Known rows, with every way that one mark hangs from another
mutez[saku tupo vesa]: [ 11 -12  -3  36 -24 -15  28 -17   1  10  -2  12  50  37  -4 -32   3 -24
 -30  -7  37 -17  10   4  10  39  36 -18  -2 -38  -3  19 -13  17   0   5
 -10  13   7  17  -7 -10 -45 -31   6   0 -12  20  21   2  33 -15  19 -24
  -6   5  -3  26   5  -1  33]
laret[nivofa saku vomil ziko[mutez[tupo vesa]]]: [ 29   1  -2  15 -25 -39  46 -37 -18 -10 -16   8  54  15  15 -69  -4 -23
 -32 -19  20  44  11  30  18  20  45 -38  17 -12  18  24 -10  -3 -23  22
 -22  13  -9  -2  10 -15 -41 -10 -17 -20 -12   8  21   7  29 -15  -7  19
  37   6  26  21  12   2  44]
laret[vomil ziko]: [ 14   3 -13   4 -11 -28  23 -11   5   9 -12   1  19  18  19 -25  -3 -24
 -28 -12  45  12 -10  32  11  17  10 -33   4 -18   7  -6   9   5 -16  17
 -28  13  -6  -8   0  -2 -25 -11  -8  -3  -7 -10  10  10   8  -6 -16  -6
   7  17   7   0  20  -8  40]
mutez[tupo ziko[laret[nivofa vomil]]]: [ 31  -5  -2  27 -28 -17  34 -21  -6   3  -6  -3  46  26  11 -58  13 -23
 -24 -11  42  13   1  29  18  14  34 -30   4 -34  11  18  -6  -1  -9   3
 -17  29   8  -6   4  -8 -36   4   1  -9 -18  29  26  15  29 -21   0   0
  22  31  -2  30  25  -4  29]
nivofa[laret[saku]]: [  7  -2 -17  19 -10 -21  33 -20  16  -2 -31  18  22  40  12 -10  -6 -18
 -27  -1  41   1 -15  34  -1  28  18 -31   3  -9   0   6  -3  -8   9  27
 -15  29 -10   1 -12  -3 -27 -12   4 -14   3   6  19   4   9   0 -22 -29
   7  -5   9  15  14 -15  42]
fuzof[ziko[mutez]]: [ -5  -8  -1   6  -8 -22  34 -30  20   6   7   0   5  10  -1  12  14  -7
 -13   2  24   2 -15  32  14  31   5 -26   3 -32   3  17   2  10   5   1
 -25  25  -7  11  11   1 -26 -15   5   5 -11  11  23  19   0  -3 -19 -24
   7  -5   6  -3  26  -5  45]
sisud[vesa[laret[vomil ziko] mutez voge]]: [ 20   3   0  24 -13 -23  19  -1   4  14  26 -22  15  27  14 -18 -43 -46
 -31 -28  66   4   0  26  -9  14  19 -22   0   3  15 -12 -13   7  -9  12
 -17  22 -32   3   1   1 -53   6 -25   1 -11  -5 -27  -5  18 -18   5  -6
  -5  20  21  26  40  -4  54]
saku[mutez[tupo vesa[voge]]]: [  5  -4  -3  36 -22 -11  18 -16   3  22  16  15  40  30 -13 -30 -15 -43
 -15  -6  38  -3   6  16   8  43  30  -6  13 -24  -4  14 -13  -2   3   8
  -5  -2  -4  25  -3  -7 -56 -30   3  15  -9  18  17  -1  14  -9  20 -32
  15  10   6  25  25 -18  38]
ziko[laret[saku vomil] mutez[tupo]]: [ 12   1  13  21 -26 -22  37 -33  -2 -13 -23  -5  36  26  11 -31   1 -23
 -32  -2  17  26 -12  33  17  30  26 -29  10 -25  12   6  -7  -7 -16   6
 -22  16 -20   7  -1 -18 -24  -8  -2 -18  -8  13  25  24  20 -19 -24 -12
  26   6   2  22   8  -3  47]
vesa[laret mutez voge]: [  6 -14   1  30 -22 -14   6 -11  17  17   9 -10  14  33   7   7 -38 -36
 -16 -11  45  -2  -5  16 -10  25  19  -8  -5  -7  12  -5 -18  11  22   7
 -13  21 -18  17  -3  -2 -60 -15  -5   5  -8  15 -23 -10   4 -18  -1 -34
  -5   6   4  17  43  -3  49]
saku[mutez[tupo vesa[laret[nivofa vomil]]]]: [ 15   5  -6  27 -19 -18  36 -20 -16   2  -5   8  49  33   5 -51 -19 -45
 -18 -22  53   6   0  17   5  26  45 -33  12 -12  11   8 -21   7  -6  25
 -24  13   0   8  15  -9 -73  -6   1 -16 -23  27  27  -4  22 -22  12   2
  25  12   9  34  17   0  42]
situ[saku[mutez[tupo vesa ziko[laret]]]]: [  5  17  -6  66 -33 -15  22 -21   4   2  -2  -3  54  43 -16 -42  15 -18
 -28   1  49 -19 -16  23  12  46  36 -25  -5 -40   3  37   1 -10   1   7
  -1  26  -9  15 -13 -23 -39 -22  15   5 -21  48  50  29   7 -22   0 -35
  33  10   5  32  18 -22  40]
saku[mutez]: [  2   0 -10  10 -11 -23  22 -15  14   9 -13  14  16  25   1   2  -4 -22
 -14  -8  39  -4 -24  26   8  34   6 -26  12 -21   0   0   0  -4   2  15
 -16  14   1  14  -3   3 -39 -20  13   6 -10  15  30  13   3   3  -3 -41
  13   8   1   9  23 -21  49]
sisud[vesa]: [  3  -5 -18  18  -6 -31  30  -6  21  32   8   3  10  31  -8   6  -1 -29
 -18 -20  52 -12 -13  23   5  18   7 -23  12 -29   2  -1  -5   8  -5  10
 -17  26  -8   6  -4   6 -38  -6   8   8 -11  12  16  13  25   1   3 -32
 -15  15   7  25   6 -14  47]
vesa[mutez[tupo] voge]: [ 24 -20   4  30 -31 -10  11 -14   5  12  17  -2  29  28  -6 -14 -31 -33
 -14  -6  38   0  10  15  -9  35  22  -6  11 -24   6   5 -10   3   2  -3
  -9   8 -10  18 -10  -5 -55 -22  -8   4 -10  18 -11 -14  11 -21   9 -34
  -4  11   8  16  35 -12  45]
fuzof[ziko[mutez[vesa[laret]]]]: [-12   0  -1  24  -6 -15  37 -28  20  15   8  -7  17  24  -1  -2  13 -20
 -20  -4  34  -5 -15  21  10  37  22 -16  -8 -26  10  19 -16  25  20  11
 -28  35 -18  17  23  -8 -46 -15   4   9 -14  18  18  14   9 -19 -12 -10
   7  -7  11  11  24   6  46]
vesa[laret[nivofa saku[mutez]] voge]: [ 14   6  -2  25 -26 -26  24 -26   8  -6 -16  13  24  28  15  -5 -26 -31
 -11 -14  40  18 -14  24  -7  23  29 -43  12  20  24   2 -22 -12   5  33
 -10  10 -10  14   0   4 -63 -15   3  -3  -5  23  -2  -6   6   8  -7 -14
  34  10  11  26  38 -18  46]
sisud[vesa[mutez]]: [  8  -5 -10  21 -15 -27  22  -9  14  23  14  -8   6  32  -7   2 -24 -34
 -17 -22  48 -13  -2  20  -7  21   7 -20  10 -27   4  -2 -11   6  -5   5
 -12  30 -14   4  -8   0 -43  -5   4   2 -15  14   9   3  24 -12   8 -42
 -21   7  11  23  18 -14  56]
sisud[vesa[mutez[ziko]]]: [ 14  -7  -6  28 -15 -19  35   0  10  24  14 -16  16  29 -10 -11 -13 -27
 -23 -24  50 -15  -5  19  -9  23  10 -20   0 -33   5   7  -1   2   4  -3
  -8  40  -7   1  -9  -2 -41  -4   9   7 -14  17  10   7  25 -16  15 -36
 -14  18  10  18  24 -16  54]
mutez[vesa[laret[nivofa] voge] ziko]: [  9 -10 -12  44 -22 -12  27  -6  13  29   8   2  36  35   8 -33  -5 -36
 -16 -16  45   9   7   8  -3  17  46 -17 -13 -14  17  21 -24  11  21  19
 -11  32  -1  10   8  -7 -69 -13   3   9 -12  25 -10   3  19 -18  12  -4
  17  21   6  32  33  -5  34]
mutez[saku ziko]: [ 12  -4  -1  26 -23 -11  33 -10  16   6 -13   5  36  26   9  -7  13 -11
 -30  -9  36 -14 -11  13   6  31  22 -36 -10 -30  -1  20  10  10   2   8
  -9  19   7   2 -11   1 -32 -27  11   8  -6  11  13  16  18  -2   3 -31
  -2  16 -16   5  22 -12  39]
tupo[mutez[saku vesa[laret[vomil] voge] ziko]]: [  6  -6  11  37 -25   1  25  -6  -7  10   6 -13  52  25  14 -33 -18 -44
 -31 -20  36  -1  12  -3   4  39  48 -18 -14 -16   2  11 -18  15  17  10
  -8  14 -18  20  -4 -13 -65 -25   1  -3  -9   1 -24   2  37 -32  19 -13
  -2  21 -20  10  30  -1  57]
mutez[saku tupo vesa[laret voge]]: [  4 -11  10  49 -25  -6  21 -13   7  11  11   3  56  42   1 -23 -10 -34
 -34  -5  47 -14  12  -5   2  38  44 -10  -9 -17   1  11 -22  14   7   7
  -7   8  -8  21  -3  -6 -62 -28  -3   2  -6  23  -8  -6  29 -22  19 -23
  -5  10  -2  33  21   2  35]
laret[nivofa saku[mutez[tupo]] vomil ziko]: [ 43  14  -6   4 -24 -35  41 -33 -19 -27 -20  14  48  14  17 -61 -13 -29
 -27 -18  41  24  -5  38   9  20  27 -59  24   1  16   9   9 -21 -30  33
 -22   5   0  -4   1   3 -40  -7  -9 -18 -12  11  30  -4  12  -4 -11  11
  44  11  19  14  25 -13  44]
voge[vesa[laret[ziko] mutez]]: [  4   2   4  24  -3 -17  24 -16  10   5   9  -9  30  24  20 -14 -26 -24
 -29   2  65   7 -15  17 -14  37  11 -25   8 -20  11  -9  -4   2  11   2
 -16  28 -15   3   3  -5 -46   5 -13  11 -12  17   4   4   5 -22 -10 -19
   0   9  22   7  38   1  57]
vesa[laret[vomil ziko] voge]: [ 12  -1  -5  14 -14 -16  14  -6  14  15   2  -6  23  23  26 -20 -18 -39
 -31 -10  52  14  -9  31  -1  18  18 -22  -2  -1   7  -8  -1  12  -5  22
 -28  15 -21   6   7   1 -44  -6 -22   5   0  -9 -22   2   2 -11 -11   3
  10  22   6  13  36  -3  38]

Rows
[ 24 -17   7  32 -25  -5  39 -15   7   1  -7   6  58  28  -2 -27  16 -16
 -33  -7  38 -16   0   9   5  36  28 -30  -5 -41  -8  18  13   4  -7   5
  -9  19   8   3 -12   4 -36 -26  10   1  -7  19  20   9  27 -16  11 -28
   2  23 -12   8  18  -8  36] : mutez[saku tupo ziko]
[ 12  21 -14  27  -9 -15  45  -6  -2  -8 -29  10  38  33   7 -48 -12 -25
 -36 -13  44   8 -14  34   6  40  31 -40  -9  -4  -8  25   3  -6  -4  25
  -5  20  -8  -3  -6 -19 -44 -18   3 -17  -4  -6  28   6  11  -7   1  -8
  27  -1  -1  18  13 -17  47] : nivofa[laret[saku[mutez[vesa ziko]] vomil]]
[  1  10   3  15 -19 -30  33 -29   9  -8 -33  -4  19  23  17 -11  -1 -15
 -24  -2  14  34 -23  35  17  25  15 -34   7 -15  19   5  -6  -7  -9   7
 -21  17 -21   9   4 -15 -21 -12   2  -8  -8   1  16  25  16  -6 -30 -15
  21   0  -2  19  11  -8  47] : ziko[laret[saku vomil] mutez]
[ 13  -4   6  30 -24 -28  51 -30 -16  -6 -21   3  54  24   7 -50 -17 -31
 -24 -16  27  34   2  15  10  22  46 -32   8  -9  23  12 -26   1  -7  25
 -29  19 -12   6  18 -18 -64  -8  -4 -26 -19  17  13   4  29 -25  -3  13
  28   7  12  33   5  14  47] : ziko[mutez[tupo vesa[laret[nivofa saku vomil]]]]
[  5   6  -8  24 -13 -26  34 -22   3  -5  -8  11  28  23  25 -45 -12 -24
 -41 -11  27  40   2  39  12  29  36 -26  -5   3   5  18  -8  -2  -4  22
 -11  11 -29   9   1 -20 -38 -18 -24 -14   7 -12  -5   9  14  -8 -14   2
  24  -8  20  14  23  -7  42] : nivofa[laret[saku vomil ziko[mutez[vesa[voge]]]]]
[ 17  -9  21  37 -21  -3  44 -12  -4  -5  14  -5  60  25  -3 -33 -15 -16
 -36   5  48 -10   5   2 -13  47  21 -28   6 -45  -3  16  10  -4   3 -20
   6  18   5   5 -18 -11 -50 -13  -3   9 -10  27  15   1  24 -27  17 -37
  -5  17  -3   7  28   1  57] : voge[vesa[mutez[saku tupo ziko]]]
[  5   8  -5  37 -27 -39  26 -31   3   9  -9   3  23  25  23 -34 -10 -26
 -15 -13  18  49   4  29  16  14  44 -26   5   1  29  22 -41  -6  -7  10
  -5   8 -16  16   6 -30 -46 -12  -7  -5  -8   7  -6  10  27  -6 -10   4
  29   3  12  38  17  -8  38] : ziko[laret[nivofa saku vomil] mutez[vesa[voge]]]
[ 34  -1   2   3 -26 -33  47 -38 -17 -23 -19   9  46  11  22 -56  -8 -17
 -32 -17  18  44   2  37  18  16  34 -50  19 -11  23  13  -2  -9 -26  20
 -29  14  -6  -5   9  -7 -32  -7 -18 -21  -6   7  21  11  17  -9 -18  15
  37  13  23   8  19   0  46] : laret[nivofa saku vomil ziko[mutez[tupo]]]
[  1 -10  20  40 -23  -8  27 -14   0   6  10  -5  55  29   8 -33 -18 -36
 -36 -10  30  11   9   7  11  36  45 -14  -3 -18   2  14 -22  22  -1   5
 -14   1 -17  29   6 -16 -62 -22  -4  -2  -4   8 -15   3  31 -29  16 -10
  10  14  -4  25  17  11  46] : ziko[mutez[saku tupo vesa[laret[vomil] voge]]]
[ -7   9 -13  47 -25 -18   9  -8  15  22   5   6  19  38  -7  -1 -16 -22
 -12  -4  43  -8  -9  21   1  37  24 -18  -1 -10  10  26 -14  -2   2  15
   1  -2 -14  27 -16 -18 -53 -36   8  13 -16  14  10  10  -4   1   0 -35
  16   4   5  21  21 -23  46] : situ[saku[mutez[vesa[voge]]]]
[ 32   3   0  36 -25 -17  50 -19 -18  -6 -19  -3  70  34   8 -72 -11 -39
 -31 -21  48  11  10  14  -1  21  51 -33  -3 -10  12  22 -15   5  -6  27
 -21  31  -5 -10   5 -14 -66 -10  -4 -26 -17  14   8  -3  27 -30   7  26
  23  20   7  36   9   5  45] : mutez[tupo vesa[laret[nivofa saku vomil]] ziko]
[  9  10  -7  19 -20 -30  26 -18   6   1 -30  -1  20  34  16 -15  -6 -22
 -23   1  33  15 -15  33   9  23  13 -35   5 -10  14   4  -8  -5 -11  16
 -19  15 -15  -1  -5 -16 -26 -12  -1 -12  -4  -3  12  12  19  -3 -26 -10
  14   4  -4  22  10  -8  42] : ziko[laret[saku vomil]]
[ 23   5  14  24 -23 -12  30 -19  -8 -11 -11   4  46  30   7 -25 -39 -43
 -28  -6  44   6 -11  21  -9  33  27 -32  12   8   6  -1  -3  -5  -9  27
 -16   0 -20  13  -7  -3 -59 -20 -11 -15  -4   4  -8  -7   9 -15  -5  -4
  25  15  -3  24  28  -8  53] : vesa[laret[saku[mutez[tupo]] vomil] voge]
[  5  14 -12  50 -27 -21  35 -12   4   5 -13   0  41  40   1 -28   0 -18
 -16 -15  55  -8 -16  16  -1  29  38 -44  -8 -11  18  31 -15  -2  13  27
  -7  29  -6   4   3 -12 -63 -15  19   2 -26  41  31  24   3 -15   1 -10
  35  16  13  30  22 -14  47] : situ[saku[mutez[vesa[laret[nivofa]] ziko]]]
[ 21  12 -18  12  -6 -25  33 -22   3 -17 -27  14  25  30  34 -37 -10 -18
 -42  -6  45  18 -12  43   5  23  21 -45   5   2   2   0  11  -7 -11  31
 -19  23 -20 -15  -6  -6 -26  -8 -16 -22   5 -14  14   3   5   0 -27  -3
  17   2  13   8  18  -7  39] : nivofa[laret[saku vomil ziko]]
[  8  -5   6  38 -19 -13  13  -6  13  16  24 -13  18  38   3  10 -34 -36
 -27 -27  62 -15   0   6 -12  24  20 -24  -9  -4  11  -4 -23  10   5   5
   1  18 -20  17  -7   3 -61 -10  -3   6  -6  20 -28  -6  29 -15  18 -38
 -17  12   2  32  33  -6  55] : sisud[vesa[laret mutez[saku] voge]]
[ 26   3  11  29 -28  -7  26   1   0  -4  -8 -25  35  36  11 -24 -48 -38
 -27 -14  39  15   0  16 -19  23  25 -31 -10  11  17   4  -6   4   6  13
 -12  19 -23   4  -9 -14 -59 -17 -11 -12  -6  -8 -32 -10  10 -26  -8  -4
   7  18  -3  16  37  -4  61] : vesa[laret[saku vomil] mutez[ziko] voge]
[ 15  18  -6  39 -19 -17  24 -16 -13  -7  -3  -8  60  36  -1 -51 -14 -32
 -41  -8  63 -10 -15  25   1  34  33 -33   3 -10   6  15  -2  -1 -13  25
 -23   9 -24   7   0 -13 -48 -14 -10 -12 -24  17  26  12  -1 -27  -4   2
  30  15  15  22  22  -7  50] : situ[saku[mutez[tupo vesa[laret[vomil ziko]]]]]
[  8  -2   4  12 -15 -26  36 -32  16 -14 -25  -2  30  21  18 -13  -6 -18
 -35  -9  29  24 -27  29   2  29  22 -39  -1  -3  17   2   0  -3   6  25
 -31  32 -24   2   4   4 -28 -14  -7  -5  -1  11  10  22   3 -12 -29  -8
  25   5  19   8  30   2  51] : vesa[laret[saku ziko[mutez]]]
[ 12   5 -14  26 -26 -38  26 -35  12  -1 -28  10  19  32  21 -17   6 -12
 -13  -5  34  16 -12  30  11  18  29 -41  10  -8  31  10 -21 -12  -2  16
 -15  26   0   3   1  -9 -32  -9   6  -5  -9  28  22  12  17   1 -27 -14
  22   5   8  30  20 -12  31] : ziko[laret[nivofa saku]]
[  8  16  -4  21 -16 -14  29 -11   6   1 -16  -8  27  25   9 -25   6 -22
 -26  -9  40   6 -27  36  15  29  11 -34   1 -23   1  12   2  -8  -5  10
 -12  24  -4   4  -2  -8 -28 -11  13   1 -12   9  32  27   7  -9  -6 -23
  28  20 -11  17  27 -20  39] : saku[mutez[ziko[laret[vomil]]]]
[ 36   3   5  25 -29 -13  51 -31  -7 -21 -23   9  61  30   4 -44  -7 -26
 -25 -15  46   4 -14  20  -6  28  33 -50  12  -7  14  17  -3 -14   3  32
 -19  29   1  -1   4   7 -56  -8   6 -14 -14  40  29   8  13 -13  -2  -5
  39  21   9  21  32 -12  45] : vesa[laret[nivofa saku[mutez[tupo ziko]]]]
[ 36  -6  11  29 -29 -14  18 -28   0 -16   4  -8  46  32   8 -37 -36 -38
 -36  -2  50   9   5  19 -18  31  33 -25   1   4  17  -2  -5  -6   3  20
 -22  21 -22   3  -9  -4 -50 -16 -25  -7  -2  15 -17 -15   6 -27  -8 -16
  15   8  20  19  49  -4  46] : vesa[laret[saku ziko] mutez[tupo] voge]
[ 11   7  -4  53 -32 -10  33 -17  -2   4   0   1  57  36 -22 -42   4 -23
 -24  -3  46 -24  -8  17   3  46  32 -24  -3 -38  -1  39   5  -3  -2   9
  -1  18  -4  14 -14 -13 -47 -24  13   2 -21  33  41  23   4 -17  12 -24
  23  12   3  20  12 -21  48] : situ[saku[mutez[tupo vesa ziko]]]
[ -2  13 -11  21  -9 -17  27  -4   0  15  -9   0  28  36   5 -23 -21 -43
 -24 -16  54   0 -18  23   7  32  23 -27   1  -7   4   0 -18  14   3  19
 -24  15 -12  15  11 -10 -60 -19   5  -6 -15   1  15   5  12 -15   3 -13
  12   6   1  22  14  -3  51] : saku[mutez[vesa[laret[vomil]]]]
[ 27   3  -6  42 -33 -16  43 -22  -8   2   0  17  57  25  -5 -58  -8 -32
 -19 -11  30  19  16  22   2  33  44 -31   8 -12  14  32  -9 -15  -5  18
   2   8   6   9  -6 -13 -66 -26  -1   0 -10  24  21  -4  23  -7  17  -5
  35  11  12  31  30 -19  39] : laret[nivofa saku[mutez[tupo vesa[voge] ziko]]]
[ 20  -7  -2  14 -17 -19  44 -43   3 -28 -23  20  42  24  14 -42   9 -15
 -47  -3  29  20 -14  41  13  37  29 -36   4 -20  -1  14   9 -14  -3  22
 -16  28 -15  -1  -2  -1 -19  -6 -16 -14   4  19  31  18   8 -12 -21 -20
  26  -4  25  10  25  -3  42] : nivofa[laret[saku ziko[mutez[tupo]]]]
[ 25  14   2  23 -25 -17  38 -12   0 -10 -15  -1  35  26  21 -33 -26 -29
 -22 -19  36  26 -10  24  -7  18  30 -52   3  16  21  14  -9  -9  -1  33
 -16  13 -10   2   0  -4 -66 -16   0 -13  -9   7  -9   0   9  -3  -6  11
  39  24   2  20  37 -15  50] : vesa[laret[nivofa saku[mutez[ziko]] vomil] voge]
[ 23   5   1  40 -35  -9  38 -17   0   3   1  11  55  32 -14 -50  -9 -33
 -24  -8  31   2   5  19  -3  46  35 -22   0 -15   1  29  -1  -9  -2  13
   0   6  -3  13 -16 -11 -55 -37  -2   5  -5  11  17  -2  16 -11  15 -21
  26   8   2  22  24 -20  46] : laret[saku[mutez[tupo vesa[voge] ziko]]]
